Each row comes from the steps of one path. Every step used is in the known rows, and no mark comes twice. Write the path behind each row, first mark first.
Known rows
w -> a: [ -1 -15 -22   4   7  -4  -9  -6 -35  -9 -44 -35   7  13 -11  30 -14 -18
  -9  27  32  23  52 -50  10 -33  -6  22   0 -25  42  37  38  11  20  26
  28 -22  -8   4  -1   3 -28]
y -> c -> w: [-16  -9 -25 -54  24 -30  50  33 -22  12 -40 -34  25   2  39  41  -2  48
 -27 -13  15  -3 -23 -37  15 -45 -48 -20   1  13 -25  37  51   0  31 -16
  -3  -2  25 -13 -28  29 -14]
m -> y: [-30   8  11 -17  30  17  18 -17   9  35  -4 -13  14   5   3 -41 -28  26
 -23 -37 -15  38  19 -24  12 -14  47   6  -4  40 -34  37  19 -30  23  37
  25  -9  -1   3  -7 -15 -21]
a -> y: [ 16  30  20 -33  11  -3  23   8   4  -6  12 -13  -3  11   3   5 -16  26
 -15 -48 -31  51  17 -20  17  24 -34 -13 -12  59 -53  -5  26 -28  27  43
  17 -16   6   9  10   5 -21]
u -> q: [-36 -22 -26  20  26   2  -2 -22 -22  30  15  15  25  19 -26  15  -1   9
  13 -14  31 -15   6  16 -12 -21 -13 -26  -7  12  -9  32   0  -2  19  19
  -4  36 -10  -6  15   4 -14]
c -> y: [-31  24  47 -12  -5 -13  11  14  17   7  -1 -10  -3   7  19  12 -21  -2
  18 -31  -3  54  24 -26  -5  -1 -22   4  -1  43 -32  -1  33  -1  24  16
  13 -26  16   7 -17  17   2]
b -> y -> h: [-32  21  36 -32  50  10  29  11   8   1 -12  -6   7  12  23  31   7  21
  15  -6   1  23  45   3   6 -45 -11   1  28  50 -10  -1   3  -4  28  46
  22  -1 -25 -45   5  -1 -23]
y -> c -> w -> u -> q: [-27 -23 -27 -37  26 -42  38  20 -25  28 -11 -37  27   3  33  48 -11  59
 -23 -24  19  -8 -28 -15   3 -38 -34 -11   3   6 -34  35  55  14  31  -6
  -6  21  11 -10 -13  29 -16]
w -> m -> y -> b: [-33  33  44 -18  50 -28   9 -28 -58  17 -14 -37  -1 -20  48  -5 -11  55
  -8  -7  13  28  31  11  27 -26  49  11 -16  39 -52  91  19 -21  29   8
  48  -4 -14  29  16 -43 -45]
k -> b -> y -> h -> w -> u -> q: [  3  10  31  -4  27   6  24   9   0  22 -23   0  -8  31  57   2   9  58
  11 -24   8  16  -4  11  28 -63  -3 -21  24  17  -1  -9   1  26  35  41
  -4  59 -32 -44  13  17 -16]
m -> y -> h -> w -> u -> q: [-31  15  18 -18  38  17  12 -18   5  42  17 -34   8  24   6 -20 -24  29
  -4 -62 -15   2  14   0  21 -48  64   1  18  23 -36  32  -5 -34  34  55
  28  33 -37  -4   8  14 -35]
q -> u -> w -> h -> y -> m: [  3  17  -6 -45  63 -46  30 -11 -20  14  -4  -3  10  -6  41  18 -27  51
  50 -17   5  14  49 -20  15  -7  29  -6 -19  -2 -49  -4  49  21  12   6
  28  25  13 -22 -26  43 -23]
k -> b -> y: [  8   9  28  -8  21   7  31  10   4  13 -44  16  -4  15  59 -15   9  54
  -4  -5   6  43   2 -12  25 -41 -17 -19   9  32   2  -4  16  27  27  26
  -7  24  -4 -40  -2  -5  -6]
q -> u: [-12 -11 -14 -18  38 -41  10 -19 -34 -11  28   7  24  17  -2  13 -16  27
  18 -15 -30  17  30 -10 -14  -4   9  19 -23 -13 -28 -24  31  27   8  -3
  -1   7  20 -16  -6  29 -33]
q -> u -> w: [ -6 -10 -21 -33  42 -54  20 -22 -31  13  -4  14  21   9  18  16 -27  35
  34 -24 -15   7  38 -31  -9   0  22  -3 -29 -15 -36 -28  58  37  36   9
   2  12  36 -32 -18  42 -22]
w -> h -> y: [ 17  54  26 -45  31   9  25  -8  31 -11  -7 -24  10  -9  28  17 -11  29
  26  10  32  27  30 -17  21 -25  -3  -4   9  30  -7  23 -10   0 -13  13
  56  25 -32   8 -11  16 -16]
a -> y -> h -> w: [ 25  50  32 -52  14   3  28  17   3 -12   8 -34 -16  32  12  19  -5  21
  -1 -65 -35  23  17 -12  34 -14 -29 -18  10  50 -47 -11   1 -41  39  54
  25   5 -19  -3  12  37 -34]
r -> w -> h: [ 25  65   1 -24  48 -20  31 -41 -25  -2 -46 -33 -23 -33  66 -16  -6   1
 -11  -2  18 -42  56   4   2 -14  13   4  30  42 -25  32  17 -22  30  25
  40  15 -19 -26   6  14  -7]
h -> y -> c: [-20   4   1 -66  36 -22  57  11  16  -5  32  -7  36  30  -1   1 -25  77
   1 -18  17  43 -20 -23  19 -21 -22 -18 -12  35 -30  16  26 -12  21  -5
   3  13  28 -18  -8   5 -22]
q -> u -> w -> h -> y: [  5  14 -11 -49  51 -43  28 -18 -13   6  -4   3  23   1  28  23 -31  47
  47 -17   2  15  45 -36   5  -6  30  -2 -19  -9 -36 -21  50  38  17  10
  23  26  17 -26 -29  47 -24]
r -> j: [  6  -2   1 -51   0 -46  23 -14   4 -22 -20  -2   4  32  21 -18  26   5
  -4 -26 -12  22   6  -4 -37 -50 -11 -13  19   2 -33 -22  -4 -47  46  16
  24  11  -2  10  21  22 -25]
y -> b -> k: [ -9 -11   8 -53  36 -27   9 -26 -29  15   0 -13  30  -8  28  -2  -1  -4
 -33 -14 -13 -18 -21  31  10 -53 -15  22 -28  34  10  33   6  20   7   7
 -26 -19  -4  -1 -10 -23 -26]
m -> y -> b: [-27   7  15 -40  32   9  22 -14 -19  38  11  -5  25 -11  19 -30 -39  29
 -20 -38 -32  32  -6  -1  19 -47  52  13 -25  44 -35  54  21 -16  31  42
  36  -6  -5  18 -11 -34 -14]
w -> c -> y -> b -> k: [ -9 -15  48 -72  10 -45  21  36 -14  17 -22 -24  29  59  42  39   2  29
 -19 -30  22  20  10 -18   5 -34 -26  28 -21  34  -6  12  62  15  30  18
 -37 -28  44   8 -43  19 -27]
w -> u -> q: [-34 -28  -1  25  19 -39 -15 -42  -7  34  54  -7  13   5  -4  16 -24  26
   6 -25   5  -1   5  36 -32   2   9  14  -9   3 -27  -1  16  26  23  30
  10  37 -23   5  44   2 -21]
c -> w -> m -> y -> b -> k: [-52  25  25 -32  59   1  10  -3 -47  35 -72 -52  -1 -40  64  14   6  40
 -37 -28  19  12  32 -12  49 -22  11  -2  22  23 -36  69  42  -8  30  12
   7 -17  -8  12 -33 -15 -25]
k -> b -> y -> c -> w: [  4   5  13 -28  26  -1  50  36  -6  17 -61   0   5  15  74   5   8  76
 -17  -8  13  36 -16 -28  37 -56 -31 -27  16  27  -7  10  37  27  32  13
 -15  27   6 -45 -20   7  -5]
a -> y -> h: [ 30  38  14 -48  20   5  24  14  14 -10  15 -39 -14  16  11  26  -3  14
   3 -47 -40  34  14   1  19 -16 -34  -8   2  68 -51 -13   5 -45  26  45
  39  -9 -23  -5   8  25 -35]

Which path is each row?
[-19  14  73 -60   5 -34  25  25 -30   9 -37  -8  20  73  37  12   2  32
 -28 -63  22  -8  20 -37  31 -19 -13  -2  -2  -8   2  14  32  15  52  31
 -59   4  39   4 -19  41 -22]	h -> w -> c -> y -> b -> k
[-29   6  19 -71  50  -6  32 -16   8   8  35   1  37   6   8 -16 -22  42
 -12 -27   1  30 -16  14  30 -29  -5   5 -18  40  -8  15   9   6  10  16
 -15  -1   8 -10 -15 -26 -20]	h -> y -> b -> k
[  1   0  18 -23  26 -12  44  29  -2  22 -44  -6   3  11  78   6   1  83
 -17 -14   8  38 -20 -17  29 -49 -24 -16  16  24 -13   3  42  36  32  16
 -13  33  -1 -41 -10   6  -7]	k -> b -> y -> c -> w -> u
[ -8  11  51 -44   4 -29  28  14 -33   0 -39   1  15  77  26  11   7  37
 -22 -46  23 -16  29 -40  20 -12 -10 -16  -4 -26   5  11  21   5  61  33
 -34  18  37   0   4  45 -24]	h -> w -> c
[-17  16   4 -32  39  23  17 -10  19  31   1 -39   4   9  10 -19 -17  14
  -4 -35 -23  21  14  -5  15 -55  47   9   8  49 -34  31   0 -45  22  40
  47   0 -30 -10  -9   2 -36]	m -> y -> h
[ -7  -9   9 -14  31  -7  39  26  -9  30 -38  -1   9  15  67  11   3  84
 -12 -17  20  30 -22 -10  29 -53 -22 -24  18  23 -13  11  39  38  32  20
 -19  48  -6 -41  -9   7  -7]	k -> b -> y -> c -> w -> u -> q
[-16  31  39 -26   3  -6  10  21  26   3   5 -36 -13  13  26  34  -9 -13
  36 -31 -13  37  19  -8  -4 -42 -22  10  13  52 -27  -9  15 -16  23  17
  35 -19 -11  -5 -20  37 -12]	c -> y -> h
[ -2  27  21 -55  36 -47  43  -3 -48  12 -34 -20  -9  16  71   0 -13  28
 -25 -35  12 -19  41  -1   0 -16   1  16   8  49 -34  16  68 -15  71  36
  -5 -11  40 -25 -16  12  -5]	r -> w -> c -> y -> b
[ 23  45  16 -62  33  -8  42   8  26 -13  -4 -35  22   1  32  26 -13  50
  19  12  38  20  10 -25  24 -40 -10  -7   6  31 -14  37   3  -2 -15  -4
  46  30 -24   3 -17  23 -24]	w -> h -> y -> c
[  0  25  28 -28  18 -19  10 -13  -3  -1  12 -41 -14  28  28  25   3   5
  17 -37 -20 -24  12  18   3 -55   2   3  16  -2  -7 -12 -22  -9  43  33
  30  30 -38 -15  28  49 -37]	y -> h -> w -> u
[ 17  18  20 -33  28   3  49  37   0  14 -69 -11   4   7  85  12  12  75
  -9   1  23  31 -10 -30  41 -64 -28 -25  22  28  -3  18  31  31  18  10
  -1  36 -10 -39 -25  13  -6]	k -> b -> y -> c -> w -> h
[-32  31  52 -13   3 -12   5  15  13  14  19 -32 -11  27  21  32 -15   0
  35 -57  -3  19  20  -2   4 -34  -6   3  23  27 -32  -8   9  -4  36  33
  16  16 -19  -1  -3  49 -12]	c -> y -> h -> w -> u -> q
[  6 -12   0 -60  18 -47  33   4  -8  41 -66  -1  14  36  47  31  -7  40
   7 -21  42  -7  31 -48   1 -12  -3 -24 -27   9 -12   0  72  16  75  32
  -2  -5  51 -25 -26  36 -15]	u -> w -> c
[ -6 -15   0 -64  35 -67  28   7 -44  18  -7   8  31  30  38  40 -30  52
  34 -35  -9  16  31 -35  -2 -16  21  11 -39  -7 -38 -24  87  48  48  16
  -7   4  54 -19 -40  46 -24]	q -> u -> w -> c -> y -> b
[ 13  24  36 -20  25  12  33  17   3   6 -46   0 -13  28  67  -4  15  49
   6 -16   1  24   0  -6  35 -68 -12 -22  23  24   6  -8  -2  17  35  33
   0  37 -22 -47   2  17 -15]	k -> b -> y -> h -> w
[-24  19  54  -4   4 -37   8 -25 -18   6  10  -4  -1  29  22  -9 -20  28
 -14 -53  -8  -6  22 -10   2   9  11  -3   2 -30 -15  -5   4  20  52  40
  -9  30   1   5  40  29 -16]	h -> w -> u
[-40  27  22 -15  41 -10  10   1 -46  13 -74 -42 -15 -34  62  37  15  34
 -11  -8  26  12  43 -16  29  -8 -23 -15  21   7 -31  45  37  -4  40   3
  25 -11  -1   9 -15   7 -15]	c -> w -> m
[-51  15  55  -9  66  -4  33  20 -19  24 -15   9  -9  -8  43   2  -1  38
   3  -8  18  40  54  17  22  -8 -13 -10  17  57 -39  39  19 -25  19  38
  13 -12  -2 -27  15 -25  -5]	b -> y -> m
[-13  44  15 -58  39  26  31  17  -7  13 -53 -31   8 -42  63  41  -5  30
   6 -12  18  17  19 -23  42 -39 -21 -13  23  16 -11  30  23  12  18  23
  44  11 -21  11 -47  18  10]	c -> w -> h -> y -> b
[-19  21  71 -44  -6 -29  27  28 -23   3 -36  -3  11  77  31  15   0  36
 -11 -59  23   5  34 -51  22  -6 -13 -12   3 -14  -5   6  34   5  62  35
 -36  10  44   6 -10  51 -15]	h -> w -> c -> y
[-13   9  -7 -36  63 -55  17 -25 -41  16 -11 -18   9   3  35  19 -22  53
  38 -25  -6   9  52 -20   8 -15  53   4 -15  -2 -57   2  54  16  35   6
  26  15  13 -25 -16  33 -48]	q -> u -> w -> m -> y -> h
[-37  50  71 -19  29 -24  18 -20 -62   8 -29 -16  -3  19  41 -17 -11  52
 -14 -45  13   1  35 -18  44 -14  40 -16  -1  -7 -33  70   3 -13  54  26
   9  23  -1  21  23  -2 -30]	h -> w -> m -> y -> b
[-11 -13   5 -49  46 -69  28  14 -38  27 -12   0  12  30  43  30 -21  52
  33 -35   3  19  46 -30   5  -2  16   3 -29  -2 -51 -16  83  23  37  10
  -7   2  53 -24 -36  53 -27]	q -> u -> w -> c -> y -> m
[ -1  46  36 -28  30 -18  12 -10 -27 -13 -19 -49 -22  26  37  28  21  13
  22 -22   5 -26  29  12  21 -62  -1 -11  19   4 -12  24 -27 -27  41  14
  37  23 -35 -10  25  40 -47]	y -> h -> w -> m
[  2  12  35  -2  37   1  35  22  -8  25 -42   9 -22   5  77 -22  12  55
   0  -5  11  42   4  11  37 -43 -20 -24  10  40 -17  18  15   2  19  20
   3  20  -9 -36   4  -9  -3]	k -> b -> y -> m
[-15  45  14 -47  38  29  27  16   9  12 -60 -34   1 -35  54  37  -1  27
   4 -14  26  20  32 -34  39 -23 -24 -18  33  12 -10  22  23   5  12  21
  40   9 -17   5 -45  27   6]	c -> w -> h -> y
